Every row comes from one small tree of marks. The marks that hang from a mark follow it in brackets, in alphabetical order. Every link used is in the known rows. Which tree was each row made from?
Known rows:
zomoku[kelip lotan zofi[lafe]]: [-2.55  2.25  1.15 -1.40  1.47 -1.74  0.31 -0.09  3.27 -1.06 -1.48 -4.41
  0.15  0.23 -0.50 -1.88 -0.80  0.01  1.24  1.97  0.31  0.03 -0.02 -1.96
 -2.95 -1.05 -1.19 -1.16  1.70]
lafe[zofi]: [-1.11 -1.41  2.57 -1.03  1.64 -0.33 -0.04  0.73  0.04 -0.48 -0.89  2.35
 -1.09  0.39  0.65  0.15  0.19 -0.40  1.03 -0.06 -0.88  0.75 -0.33 -1.58
 -0.50 -0.72 -1.50 -1.57  1.06]
banos[favepo[kelip lotan zofi] zomoku[kolu]]: [-1.01 -0.44 -4.76 -0.98  2.20 -2.26 -0.56 -1.80  3.31  1.24  1.14 -0.98
 -0.27 -1.84  2.22  0.14 -1.52 -1.49  4.14  0.16 -0.20  0.96  0.18 -0.10
 -1.04 -0.12 -1.05 -0.22  3.07]
kolu[lafe[zofi]]: [-1.33  0.51  2.98 -1.20  1.61 -1.22 -0.81  0.42 -0.30  0.00 -1.86  2.97
 -1.37  1.62  1.99  0.50  0.46 -0.24  0.62  0.70 -1.26  1.16 -1.07 -1.63
 -1.00 -0.82 -1.27 -1.15  0.88]
kolu[lafe]: [-0.94  1.51  0.60 -1.33  1.30 -1.36 -0.35 -0.22  0.85 -0.31 -0.72  0.59
 -0.94  1.45  2.08  0.03  0.17  0.62  0.27  0.82 -1.00  1.27 -0.51 -1.26
 -1.10 -0.09 -0.90 -0.74  0.82]
favepo[banos[zomoku[kolu]] kelip lotan zofi[lafe]]: [-0.51  0.68 -5.81 -1.05  2.26 -2.09 -2.39  0.03 -0.33  0.75  0.13 -2.76
 -0.73 -1.34  1.86  0.16 -3.27 -2.03  3.82 -0.20 -1.66  1.89 -0.31 -0.05
 -0.71 -0.19 -0.62 -1.04  2.19]
zomoku[kelip[favepo] kolu lotan zofi]: [-3.88 -2.08  1.57 -1.53  1.59 -2.33  1.23 -0.22  3.27 -1.70 -0.25 -5.37
 -0.04 -0.65 -0.20 -3.35 -1.06  0.15  1.91  1.98 -0.34  0.44  0.51 -2.33
 -2.40 -0.73 -0.96 -1.03  2.50]
favepo[kelip]: [-0.80 -1.20 -4.08 -0.62  1.48 -0.62 -0.09 -0.99  1.58  0.22  1.29 -0.29
 -0.10 -0.16 -0.96 -0.64 -0.40  0.52  0.61  0.21 -1.01  0.40  0.70 -1.24
 -1.44  0.07 -0.50 -0.57  1.57]
kelip[favepo[zofi]]: [-2.14 -1.30  0.32 -0.56  1.09 -0.37 -0.29  0.76  0.74 -1.70 -0.44  0.63
 -1.08  0.32  0.12 -0.05 -0.23  0.50  2.53  1.01 -1.02  0.51  0.80 -2.06
 -0.49  0.44 -1.59 -1.17  1.86]
zomoku[kelip]: [-0.93  0.27  0.34 -0.73  1.02 -0.90  0.19 -1.16  2.72 -0.65  0.96 -1.79
  0.07  0.40 -0.54 -0.70 -0.91  0.99  1.57  0.90 -0.79  0.14 -0.12 -1.68
 -1.31  0.08 -1.33 -1.01  1.09]
banos[favepo[kelip zofi[lafe]] zomoku[kolu lotan]]: [-2.37  2.24 -1.84 -1.00  2.14 -2.51 -0.43 -1.61  4.18  0.32 -0.39 -1.70
  0.08 -1.28  1.89  0.27 -2.01 -2.57  3.55  0.98 -0.16  0.87  0.18 -0.18
 -1.38 -0.32 -0.83 -0.56  2.90]
kelip[favepo[banos lotan zofi]]: [-1.02 -2.56 -3.65 -1.60  1.36 -0.72 -1.25  1.22 -0.49 -0.60 -0.20 -0.43
 -1.09 -0.98 -0.42 -0.17 -0.86  0.33  3.22  0.48 -1.44  0.70 -0.26 -1.46
 -1.22  0.07 -1.39 -0.81  2.25]
kelip[favepo[banos[zomoku[kolu]] lotan zofi[lafe]]]: [-1.43  0.30 -1.90 -1.58  1.68 -1.98 -2.26  1.26 -0.55 -0.66 -1.04 -1.77
 -0.96 -0.82  1.90  0.49 -2.32 -1.67  4.91  0.57 -1.56  1.75 -0.90 -0.67
 -0.43  0.01 -1.24 -1.63  2.21]
zomoku[kelip[favepo[banos]] kolu[lafe] lotan]: [-3.02 -0.63  0.18 -2.06  1.37 -3.01 -0.55 -0.85  2.20 -0.61 -0.16 -4.04
  0.02 -0.01  0.13 -2.06 -1.90  0.23  2.26  2.06 -2.08  0.75 -1.01 -1.53
 -2.32 -0.52 -0.65 -0.65  1.90]
zomoku[kelip[favepo[banos]] lotan zofi[lafe]]: [-2.79  0.71 -0.58 -2.18  1.44 -1.79 -0.61  0.55  1.89 -1.24 -1.36 -4.15
  0.32 -0.43 -2.62 -1.62 -1.20 -0.68  2.58  2.13 -1.02 -0.07 -1.03 -2.14
 -3.28 -0.79 -0.97 -1.34  2.34]
banos[zomoku[kelip[favepo] kolu lotan]]: [-2.95  0.57  1.40 -0.86  1.33 -2.34  0.82 -0.86  4.25 -0.24  0.90 -5.12
  0.73 -0.89 -0.55 -1.25 -1.37 -0.92  4.60  1.76 -0.54  0.33  0.28 -0.78
 -1.66 -0.18 -0.80 -1.65  1.82]
banos[zomoku[kelip kolu[lafe[zofi]]]]: [-1.76  1.99  4.08 -0.69  1.78 -2.63 -0.26 -0.89  1.88  0.31 -0.26 -1.41
 -0.34  0.94  2.58  0.23 -1.54 -1.61  3.57  0.80 -1.53  1.64 -1.00 -0.91
 -0.32 -0.54 -1.02 -1.81  0.90]
kelip[favepo]: [-1.80 -1.53 -0.26 -1.22  1.01 -0.64 -0.16  0.25  1.17 -1.10 -0.10  0.45
 -0.40  0.19 -0.90  0.00  0.32  0.66  1.97  0.94 -1.13  0.40  0.09 -1.71
 -1.15  0.31 -1.25 -1.31  1.68]
zomoku[kolu[lafe] lotan zofi]: [-2.82  0.25  2.03 -2.22  1.98 -2.68  1.38  0.53  1.50 -1.40 -1.52 -3.48
 -1.30  0.28  4.01 -2.78 -0.42 -0.54 -0.44  1.09  0.03  1.87  0.20 -1.51
 -1.86 -0.90 -0.59 -0.48  1.64]

Which tree is each row?
[-1.84 -0.41 -0.63 -0.91  1.38 -2.42 -0.17 -1.01  2.93  0.21  1.13 -3.91
  0.47 -0.77  0.46 -0.63 -1.65 -0.37  4.89  1.29 -0.92  0.69 -0.19 -0.80
 -1.25 -0.06 -1.20 -1.69  1.86] => banos[zomoku[kelip[favepo[lotan]] kolu]]
[-2.09 -1.46 -1.30 -1.51  1.43 -2.90 -1.99 -0.42  0.49 -0.47 -0.32 -2.26
 -0.81  0.28  1.85 -1.50 -2.50  0.68  3.34  1.56 -2.26  1.37 -1.09 -1.87
 -1.28 -0.18 -1.41 -0.47  2.16] => zomoku[kelip[favepo[banos lotan zofi]] kolu[lafe]]
[-1.54  1.98 -0.34 -2.38  2.12 -1.84  1.95 -0.37  4.45  0.01  0.18 -1.59
  0.08 -1.60  0.23  0.35  0.94 -2.47  3.03  0.63  0.80  0.35 -0.63 -0.14
 -2.55 -0.46 -0.55 -0.71  2.64] => banos[favepo zomoku[lotan zofi]]
[-2.43  2.10  3.23 -1.69  2.01 -3.46  0.20 -2.03  4.84  1.01 -0.55 -0.95
  0.39 -0.34  1.57  0.11 -0.97 -2.12  3.85  1.57 -0.61  0.53 -1.69 -0.46
 -1.95 -1.19 -1.07 -0.88  2.25] => banos[favepo zomoku[kelip kolu[lafe[zofi]] lotan]]
[-1.71  0.14 -0.70 -1.45  1.31 -0.69 -2.24  1.50 -0.94 -1.72 -1.40  0.41
 -1.07  0.23 -0.11  0.92 -1.68 -0.69  2.71  0.52 -2.07  1.13 -0.63 -1.72
 -0.48  0.38 -1.38 -1.43  1.86] => kelip[favepo[banos zofi[lafe]]]
[-0.42 -0.01 -6.03 -1.16  2.31 -2.41 -1.45 -0.24 -0.18  1.33  1.12 -2.39
 -0.99 -1.12  2.44 -0.47 -2.38 -1.55  3.62 -0.19 -1.77  1.99 -0.42 -0.01
 -0.93 -0.04 -0.39 -0.46  2.08] => favepo[banos[zomoku[kolu[lafe]]] kelip lotan zofi]
[-1.05  2.09 -0.64 -0.81  1.69 -0.97  0.51  0.34  2.54 -0.22  1.23 -4.21
 -0.31 -1.23 -0.59 -0.23 -2.06 -1.80  4.18  0.45 -0.77  0.54 -0.14 -0.44
 -1.17  0.07 -0.91 -1.28  1.54] => favepo[banos[zomoku[kelip lotan]] zofi]
[-1.82  0.29 -3.16 -1.63  2.12 -2.56  0.87 -2.08  4.85  1.05  1.49 -2.20
  0.66 -1.97  0.48 -0.25 -0.88 -2.06  3.15  0.49 -0.12  0.47 -0.11  0.27
 -2.00 -0.30 -0.26 -0.40  2.88] => banos[favepo[kelip] zomoku[kolu lotan]]
[-3.22  0.59  2.47 -1.65  1.76 -3.07  1.00 -0.64  3.02 -1.03 -0.81 -5.01
 -0.43  0.46  2.32 -3.23 -1.16  0.08  0.59  1.86 -0.23  1.07 -0.21 -1.96
 -2.42 -1.01 -0.89 -0.49  1.71] => zomoku[kelip kolu[lafe] lotan zofi]
[-0.43  1.59 -1.81 -2.04  1.85 -0.90  0.95  0.64  1.70  0.21  1.10 -3.15
 -0.12 -1.54 -0.45  0.14 -0.74 -2.23  2.92 -0.17 -0.87  0.93 -0.55  0.40
 -1.52  0.00 -0.18 -1.38  1.30] => favepo[banos[zomoku[lotan]]]
[-0.40  1.15 -4.37 -1.21  1.90 -1.48  0.12 -2.13  3.96  1.30  1.83  0.71
  0.71 -1.17 -1.25  1.59 -0.16 -1.64  3.31 -0.03 -0.66  0.25 -0.61  0.10
 -1.69  0.20 -0.31 -0.63  2.45] => banos[favepo[kelip] zomoku]
[-3.16 -2.47 -0.20 -2.29  1.76 -2.33  0.71  0.37  1.97 -1.64  0.34 -5.65
 -0.10 -1.29 -0.80 -3.18 -1.71 -0.71  2.23  1.29 -1.30  0.73 -0.43 -1.99
 -2.30 -0.60 -0.64 -0.84  2.63] => zomoku[kelip[favepo[banos]] kolu lotan zofi]
[-0.62  1.45 -0.07 -2.60  2.35 -2.33 -0.06  1.02 -0.56 -0.81  0.27 -2.54
 -1.19 -0.33  3.04 -0.16 -1.53 -3.03  2.03 -0.85 -1.70  3.00 -1.41 -0.20
 -0.41  0.19 -0.06 -1.20  1.31] => favepo[banos[zomoku[kolu[lafe] zofi]]]
[-1.87  2.90 -3.49 -1.91  2.22 -2.26  0.18 -1.21  4.34  0.80 -0.38 -1.25
  0.75 -1.30 -0.92  0.56  0.07 -2.74  3.08  1.14  0.37  0.06 -0.65 -0.19
 -3.20 -0.75 -0.20 -0.64  3.06] => banos[favepo[kelip] zomoku[lotan zofi[lafe]]]
[-1.40  0.00 -1.87 -2.10  1.52 -1.02  0.29  0.84  1.29 -0.14  0.68 -2.09
  0.12 -1.39 -1.97  0.22 -0.12 -1.73  3.96  0.67 -1.38  0.47 -0.57 -0.32
 -1.85  0.10 -0.34 -1.52  1.93] => kelip[favepo[banos[zomoku[lotan]]]]
[-1.05 -0.94 -5.11 -2.14  2.53 -2.82  0.22 -1.45  2.97  1.15  1.32 -1.78
  0.11 -2.03  1.59 -0.27 -0.62 -2.04  3.33 -0.10 -0.01  1.10 -0.45 -0.10
 -2.08 -0.50 -0.37 -0.15  3.34] => banos[favepo[kelip lotan] zomoku[kolu zofi]]
[-2.08 -0.25  0.16 -0.37  1.38 -2.09 -0.41 -0.63  2.73 -0.31  0.71 -3.78
 -0.09 -0.67  1.48 -0.62 -1.96 -0.35  5.41  1.36 -0.76  0.81  0.08 -1.06
 -0.59  0.09 -1.48 -1.61  1.97] => banos[zomoku[kelip[favepo[lotan zofi]] kolu]]
[-1.89 -0.94 -1.07 -2.03  1.68 -1.68  0.21  0.81  1.25 -0.69  0.65 -3.25
 -0.08 -1.52 -0.24 -0.25 -1.29 -1.85  3.71  0.33 -1.55  1.27 -0.51 -0.31
 -1.22  0.19 -0.27 -1.57  1.93] => kelip[favepo[banos[zomoku[kolu lotan]]]]
[-0.10  0.25 -5.63 -1.58  2.32 -1.06  0.22  0.35  0.27  0.55  2.07 -2.13
 -0.12 -1.43 -1.42  0.07 -0.93 -2.61  2.69 -0.92 -1.47  1.35 -0.47 -0.17
 -1.41  0.27  0.28 -1.01  2.02] => favepo[banos[zomoku[zofi]] kelip]
[-0.63 -1.80 -6.17 -1.07  1.79 -1.24 -0.89 -1.68  2.90  1.01  0.49  1.24
 -0.42 -1.15  0.07  0.01 -0.41  0.71  2.00  0.54 -0.16 -0.18  0.02 -1.09
 -2.04 -0.34 -1.39  0.44  3.13] => banos[favepo[kelip lotan zofi]]
[-1.18  1.00 -4.16 -1.21  2.21 -3.23 -1.05 -1.93  2.95  1.61  0.44 -0.16
 -0.41 -0.81  3.16  0.55 -1.27 -1.42  3.74  0.75 -0.47  1.32 -0.69 -0.14
 -1.44 -0.28 -0.73  0.15  2.87] => banos[favepo[kelip lotan zofi] zomoku[kolu[lafe]]]
[-1.15 -0.68 -3.99 -0.94  1.71 -0.92 -0.51 -1.51  2.77 -0.05  0.72  1.98
 -0.52 -0.58 -0.17  0.69 -0.61 -0.11  1.63  0.15 -0.67  0.18  0.25 -1.32
 -1.22  0.17 -1.18  0.19  2.82] => banos[favepo[kelip zofi]]
[-0.76  0.60 -1.46 -1.66  1.76 -2.93 -0.37 -2.44  4.83  1.04  1.27 -2.60
  0.67 -1.38  1.49  0.22 -1.44 -0.94  4.47  0.64 -0.20  0.58 -1.25 -0.06
 -1.65 -0.35 -1.21 -0.78  2.48] => banos[favepo[lotan] zomoku[kelip kolu]]
[-0.82  1.13 -3.45 -0.89  2.27 -1.84 -1.00 -0.12 -0.18  0.25  1.21 -1.83
 -1.04 -0.47  2.03  0.19 -2.68 -2.37  2.85 -0.58 -2.31  2.36 -0.13 -0.27
  0.13  0.48 -0.21 -0.66  1.69] => favepo[banos[zomoku[kolu[lafe]]] kelip zofi]
